Each row comes from the steps of one walk. Every step used is in the known rows, and no mark comes twice. Write the walk behind each row, first mark first.
Known rows:
vifal subesov zuduf dure biba nagilit: [ -9  19   7  -3  20 -36 -15  -6   3  -8  10  18  -1  13  -2   7   5 -14
 -22   2]
dure subesov: [  1   9  -4 -16  11 -25  -9  11 -33  -2 -20  14  -3  19   3  -6  -3 -10
 -18   6]
zuduf dure biba: [  8  24   2 -15  12 -20  -3  -1 -22 -11 -10  17  -3   7  -3   0  -5 -20
 -26   5]
subesov zuduf: [  1  10  13   9  29 -15 -10  12 -10   9 -11  12 -11  30   1   4  -7 -15
 -35  -2]
subesov zuduf dure biba nagilit: [ -1  22  20  -2  22 -22  -6  -2 -11  -5  -8  24 -10  16   7   9  -5 -20
 -30  -3]
biba nagilit subesov zuduf vifal: [ -1  14   7   2  22 -25  -5  18 -17  -6  -3  17   5  16  18   5 -11  -5
 -18 -26]
subesov zuduf vifal: [ -3   9  12   9  23 -17   0  16 -12   0  -2   8  -6  27  13   1   3 -17
 -42 -13]
vifal biba nagilit zuduf dure: [  1   4  17 -14   8 -32  -1   6   7   4  12  18   7   9  15  15 -20   5
  -7 -12]
dure subesov zuduf: [ -3  10   6  -7  22 -25 -15  10 -24   3 -20  16 -14  28   5  -3   1 -22
 -32   3]
padoz biba dure subesov zuduf vifal: [ -8   7  13  -4  11 -16 -15  23 -22   5  -8   5 -15  20  22   0   9 -26
 -38 -21]
nagilit subesov zuduf vifal: [  4  16  -2   2  26 -24 -11  19 -19  -6  -7   9  -3  22   8  -4  -6 -19
 -34 -23]
padoz biba nagilit zuduf dure: [ 11  15  -3  -1  11 -15 -10  17  -4  -9  -3  22  -1   2  15   6 -15  -4
  -5 -21]
vifal subesov zuduf: [ -8   8   0   8  25 -30 -18   7   4   5   7   6  -3  26  -8   3   3 -10
 -27   3]
subesov zuduf vifal biba nagilit: [-13   2  26   4  15 -28   7  12   0   9  12   7  -3  22  28  10   4  -6
 -27 -19]
padoz biba nagilit zuduf: [ 10   6   0   1  11 -12  -9  24  -8   1  -2  22   4   7  18   3 -16   0
   1 -20]
padoz biba: [  6  12  -7   7  13  -8  -8  19 -18   5 -14   4  -9  11   6  -5   0 -10
 -13  -9]
nagilit zuduf vifal subesov: [  5   1 -10 -10  10 -31  -8  22   0 -10  25  15  19  16   5  -1  -7  -4
 -21 -15]
nagilit subesov: [ 11  16 -10  -8  20 -20 -13  17 -26  -1 -15  10   4  14  -4  -3 -18  -7
 -14  -9]
vifal subesov zuduf dure biba: [ -6  19   1  -3  22 -34 -18  -5   2  -7   8  12  -5  18 -11   1   8 -23
 -33   6]
nagilit zuduf subesov: [  8  -1   0 -10   9 -21  -4  18  -8  -2   9  16  15  20   5   3 -19 -17
 -29 -15]

Which walk is each row?
[ -3  -8  19 -30   0 -32  -5  22 -10   6  18  15  10  19  24   6 -11 -11
 -28 -18] : nagilit zuduf vifal biba dure subesov
[ -7  16  -3   6  26 -33 -20  -1  10  -6   5   6  -8  21 -12   6   4 -14
 -34   2] : vifal subesov zuduf dure
[  8   7  13 -21   4 -22   6  18 -22  -8  12  33  20   8  23   1 -14  -9
  -9 -14] : dure biba nagilit zuduf vifal
[  7  18   4 -19  12 -23  -5  11 -33  -3  -8  26  13   5   9  -1 -16  -9
   1  -7] : dure biba nagilit subesov
[-15  -4  34 -18  12 -31 -13   9  -9  25  -1   5 -11  28  13  13  -5 -16
 -35  -2] : vifal biba dure subesov zuduf
[  8  28   0  -8  27 -24 -19   3 -19  -9 -15  19 -11  16  -5  -3 -11 -30
 -33  -9] : nagilit subesov zuduf dure biba
[ -4  -8  19 -14   1 -33   5  12   5  10  22  13  17  13  21  13 -15  -1
 -10 -18] : vifal biba nagilit zuduf subesov
[  2  17  11 -11  15 -25  -2  13 -27  -7   0  25   7  11  20  -1  -5 -19
 -16 -19] : dure biba nagilit subesov zuduf vifal
[ -7   4  21  -8  19 -28 -12  19  -8  11   6   0  -4  24  15   9  -9 -17
 -38 -27] : nagilit subesov zuduf vifal biba dure
[-14  -4  22 -25  -2 -32   2  16 -19   9  10   0   3  18  23   6   4  -8
 -31 -12] : zuduf vifal biba dure subesov
[ -3  10   6  -2  21 -30  -8  15  -9   3   3   2  -5  22  13  -1  -2 -17
 -31 -25] : nagilit subesov zuduf vifal biba
[ 17  17   2 -21  13 -20  -9   8 -12 -11   1  29   5  11  -1   1 -21 -20
 -24  -3] : nagilit zuduf dure biba
[  4  24  -4   9  23 -18 -19  12  -8  -8 -15  13 -13   6  12   3  -7 -13
 -12 -25] : padoz biba nagilit subesov zuduf dure
[ -7   6 -10  -3   8 -31  -1  15  -9  -9  16   0  13  14   4  -2  10  -2
 -22  -7] : zuduf vifal subesov
[ -9   2  20   3  18 -27   3  12  -1  10   9   1  -9  27  19   4   7 -14
 -38 -15] : subesov zuduf vifal biba
[ 12  14  -7 -22  13 -28 -17  10 -15 -15  -9  27   0  15   0  -1 -18 -15
 -25  -4] : nagilit zuduf dure subesov
[-12   4  12 -11  12 -36  -4   9 -16   3   0   7 -11  26  20  -4  14 -20
 -34  -9] : dure subesov zuduf vifal biba
[  2  11   0   7  10 -11  -4  19 -16   3 -11  10  -3   6  16   2  -4   1
   0 -13] : padoz biba nagilit
[  1  20  10   8  29 -19 -12   3  -5  -3 -13  11 -17  24  -3   8  -6 -19
 -42  -3] : subesov zuduf dure
[  4  -4   9 -14   6 -27   4  21  -1   2  21  12  12  17  19   2 -11  -5
 -22 -20] : nagilit zuduf vifal biba
[ -8   3  26 -14  19 -22 -20  15 -23  14 -15  13 -11  31   6  10 -10 -20
 -41   0] : biba dure subesov zuduf
[  3  23  14  -2  25 -20 -10  -1 -12  -4 -11  19 -16  20  -1   2  -3 -30
 -41   1] : subesov zuduf dure biba
[ 11   3   0  -9  10 -19   0  26 -12  -7  10  19  13  18  12   0 -15  -7
 -26 -18] : nagilit zuduf vifal
